In the rows, 128 means zero.
Known rows, with every way that one mark hangs from another
{F {Z A {P V}}}: [195 151 118 127 149 124  99 127 160 137  89 161 133  78 153 136 132 131
 117  83  83  78  44 123 156 155 188]
{F {X {V A}} {Z P}}: [135 158 102  71 117 143 105 184 123 136 112 115 108 143 123 143 148 190
 215 106 122  91  63 106 132 146 150]
{A {X {V P}}}: [ 84 118 104 167 172 136 107 192 155 118 128 127  98 144  88  73 159 166
 144 126 156 139 155  98 184 166 111]
{X P {V A {F Z}}}: [114 182 123  86 183 105 119 145 144 154 126  69 157 152  21 174  92 139
 169 159 147 124 122 139  91 148 106]
{A {P F}}: [132 124 165 149  61 149 145 109 119 104 119 155 100 159 141 108 142  89
  72 139 114 147 158  91 145 121  91]
{X {V A P}}: [ 71 139 107 111 151 131 116 162 123 122 134  91 121 176  59 101 175 174
 163 167 144 145 157 131 145 122 111]
{X {P F} V}: [106 156 127 117 141 103 135 116 104 158 107  81 162 197  47 134  83 123
  98 161 116 150 180 137 174 158 115]
{F X {Z A {V P}}}: [142 106  71  93 145 119 149 124 131 118 186 149 116 125 213 144  97  93
 158  71  88  97  73 107 223 150 116]
{Z {A F} X}: [183 161 135 139 120 183 154  64 102 177 166 126 114 117 172  70  78  71
  71 144 105  92 179 154 114  99 140]
{P {F {Z X}} V}: [123 155 151 113 105 124  92 103 120 134  75 160 177 105 130 147 142 102
 121 156  85 140  84 162 165 127 160]
{Z P {V {A F}} X}: [ 95  56 139 136 112 158 147 137  85 153 112  95 143 114 160 117 139 188
 119 120 148 114 149 192  55 117 171]
{V {A X} {F Z} P}: [ 74 135 101 117 188 138 115 189 210 105 151 155 104 108  99 148 153 172
 189 130 129 129  73 124 108 166  88]
{X {P V}}: [179 143 140 151 150  92 140 103 117 125 131 116 140 127  81 162 106 131
 105 141 115 143 107 115 109  94 134]
{V A F}: [107 154 143 126 114 117 124 160 194 150 124 132 102 128 115 134 122 154
 145 144 141 146 130 147  55 129 106]
{F {X P {V A}} Z}: [150 179 101  61 149 131 136 142  98 123 158 102 144 163  88 172 105 140
 208 133 122 117  85  93 126 122 106]
{P {F X} V}: [138 160 135 115  67  94 106 119 118 128 100 162 119 138 160 144 128 130
 132 136  92 163  98 127 178 109 145]
{X {F {Z P}}}: [155 106 106 144 141 141 117 132 142 114 114 139 105 100 144 106 165 155
 117  88 143  83 124 102 130 150 181]
{A P}: [158 118 164 163  82 154 147 121 124  99 142 143  76 139 133 105 152 100
  92 128 138 125 144  73 113  95  91]
{A {P V}}: [175 133 170 161  92 128 118 114 113  84 124 149  88 109 120 128 174 105
 108 134 142 134 109  79 117  70 114]
{A {F Z}}: [148 124 120 134 134 174 169 136  98 132 146 137 108 107 115 114 167 126
  75 126 147 109 111 119 113  76 159]
{V {F X}}: [135 151 131 129  85 108 132 153 189 175 152 126  43 134 155 132  78 132
 150 119 123 110 112 121 122 134 105]
{Z X}: [131 127 156 155  97 159 135 112 134 166 135 121 115 135 144  88 107 117
 116 158 110 119 162 147 107 118 123]
{Z P}: [144 102 136 166 101 132 131 161 162 155  91 130  83 132 137 103 136 193
  98 102 108 101 113 127 116 149 167]
{X {P {V A {F Z}}}}: [164 169 138 115 168  90 124 117 145 124 127 119 154 107  65 200 104 136
 149 147 121 136  70 133  69 107 125]
{X F}: [146 112 116 163 124 130 129 114 135 115 139 133  96 126 146  82 152 132
 100 115 159 122 187  99 125 121 150]

Rows
[ 75  78 115 109 155 151 141 133 119 115 149 122 171 116 141 142 150 128
 159 135 116 125 104 159 133 134 119]  {F {Z {V A P} X}}
[160 159 123 109 148 160  96 120 143 177  99 113 142 111 137 103  99 115
 140 113  87  54 101 149 160 181 166]  {F {Z A P {X V}}}
[ 70 103 136 104 105 139 133 122 120 133  97 149 199 139 161 136 126 107
 115 137 102 157 137 172 151 161 129]  {P {F {Z {V A} X}}}
[ 81  87 143 118 124 121 159  90  88 139 131 100 212 159 139 152  77 116
 118 154 114 169 183 186  95 140 103]  {Z {V A} {X {P F}}}
[123 146 123 121 132 141  99 124  90  82 132  96 115 151  85  85 191 133
 155 142 203 134 215  87 103 106 121]  {X F {V {A P}}}
[123  74  99 145 152 120 133 126 125  99 133 134 139  99 159 112 164 115
 112  86 171 115 152 109 154 139 159]  {X {F {Z V}}}
[153 150 141 131 124 129 123 131  96 104 117 143 131  98 103 133 194 162
 120 151 156 161 107 133  67  43 163]  {P {V {A F}}}
[129 173 136  92  71 102 102 123 113 108 100 170 144 143 155 153 146 150
 160 147  99 184  98 133 131  99 136]  {P {F X} {V A}}
[106 147 107 119 146 126  96 138 107 109 119  94 132 151  87  80 180 157
 157 142 195 139 213 113 113 121 144]  {X F {V A}}
[ 78  90 124 123 108 116 141 138 136 131  91 158 174 138 157 134 133 108
  82 111 106 153 124 149 196 170 139]  {P {F {Z V}}}
[100  53 128 160 123 128 133  99 103 136 144 101 142 114 181  91 121 106
 113 117 166 122 208 157 131 133 143]  {Z V {X F}}
[110  98 162 131  80 155 142 102 103 103 121 148 139 136 157 129 136  66
  93 131 115 131 139 118 156 135  95]  {A {P {F {Z V X}}}}
[143 139 124 155 170 112 118 141 143 103 103 170 166 113 106 151 119 131
 114 116 115 157  98 103 150 160 127]  {A {X {P {F Z} V}}}
[105  68 143 138 112 149 133  90  80  88 154 112 151 120 175 107 151 103
 141 129 181 137 209 137  74 107 110]  {Z {V {A P}} {X F}}
[ 63  58 119 126 140 160 168 115  71 124 174  95 145 133 140 115 150 145
 126 157 145 140 166 183 100  86 118]  {Z {V {A F} P} X}
[178 171 127 113 155  94 130  75 119 127 109 149 186 127 106 178  81  86
  90 131  72 138  90 132 164 139 140]  {X {P {F {Z A}} V}}
[ 62  77 100 110 127  93 146 163 155 125 169 113  94 142 158 155 119 161
 172 115 139 145 116 150 133 133  90]  {Z {V A {F X} P}}
[154 141 133 177 175  99 116 154 172 124 123 145 116 101  96 145 102 143
 128 116 143 144 108 102 109 145 117]  {A {X {P {V F}}}}
[110 138 150 123 111 158  96 149 123 177  84  79 125 147  98  93 131 192
 165 156 123  96 151 169  83 150 156]  {Z P {X {V A}}}
[157 162 141 131 101  83  96 143 167 149 122 133  68  99 136 152 116 135
 159 129 128 125  74 128 126  99 138]  {P {V {F X}}}
[ 99  93 113 136 151 111 133  90 164 179 172 101 116 116 186 112  44  70
 115 121  95  90 157 192 179 172 104]  {Z A {V F P} X}
[122 156 149 128 141 153 110 177 193  89 130 171 103  91 119 148 153 125
 174 115 160 130  90  87  57 147  75]  {V {A P X} {F Z}}
[206 153 137 148 110 170 165  80  97 118 170 149  80 122 162  84 121  62
  48 113 128 101 162  90 124  81 117]  {Z {A F P}}
[148  97  97 102 141 108 170 132 106 121 172 122 140 135 159 186  83 116
 158  86 116 117  75 100 159 131 113]  {F {X P} {Z V}}
[122 165 131 125 165  89 126 137 148 181 130  55 113 164  29 146  66 128
 129 153 144 115 156 138 130 151 106]  {X P {V F}}
[182 169 117 157 164 108 121 101 157 126 121 175 155 120 155 116  72  91
  85 102  92 143 139 107 168 169 124]  {Z {A {X {P F V}}}}
[125 149 139 119 111 106  96 123 132 118  70 172 169 107 123 153 159 115
 107 137  94 155  72 142 181 129 165]  {P {F Z} V}
[115  75 129 125  97 143 175 137  69  86 165 128 115 133 168 133 164 132
 119 109 181 156 151 111  88  67 107]  {Z {V {A {F X} P}}}
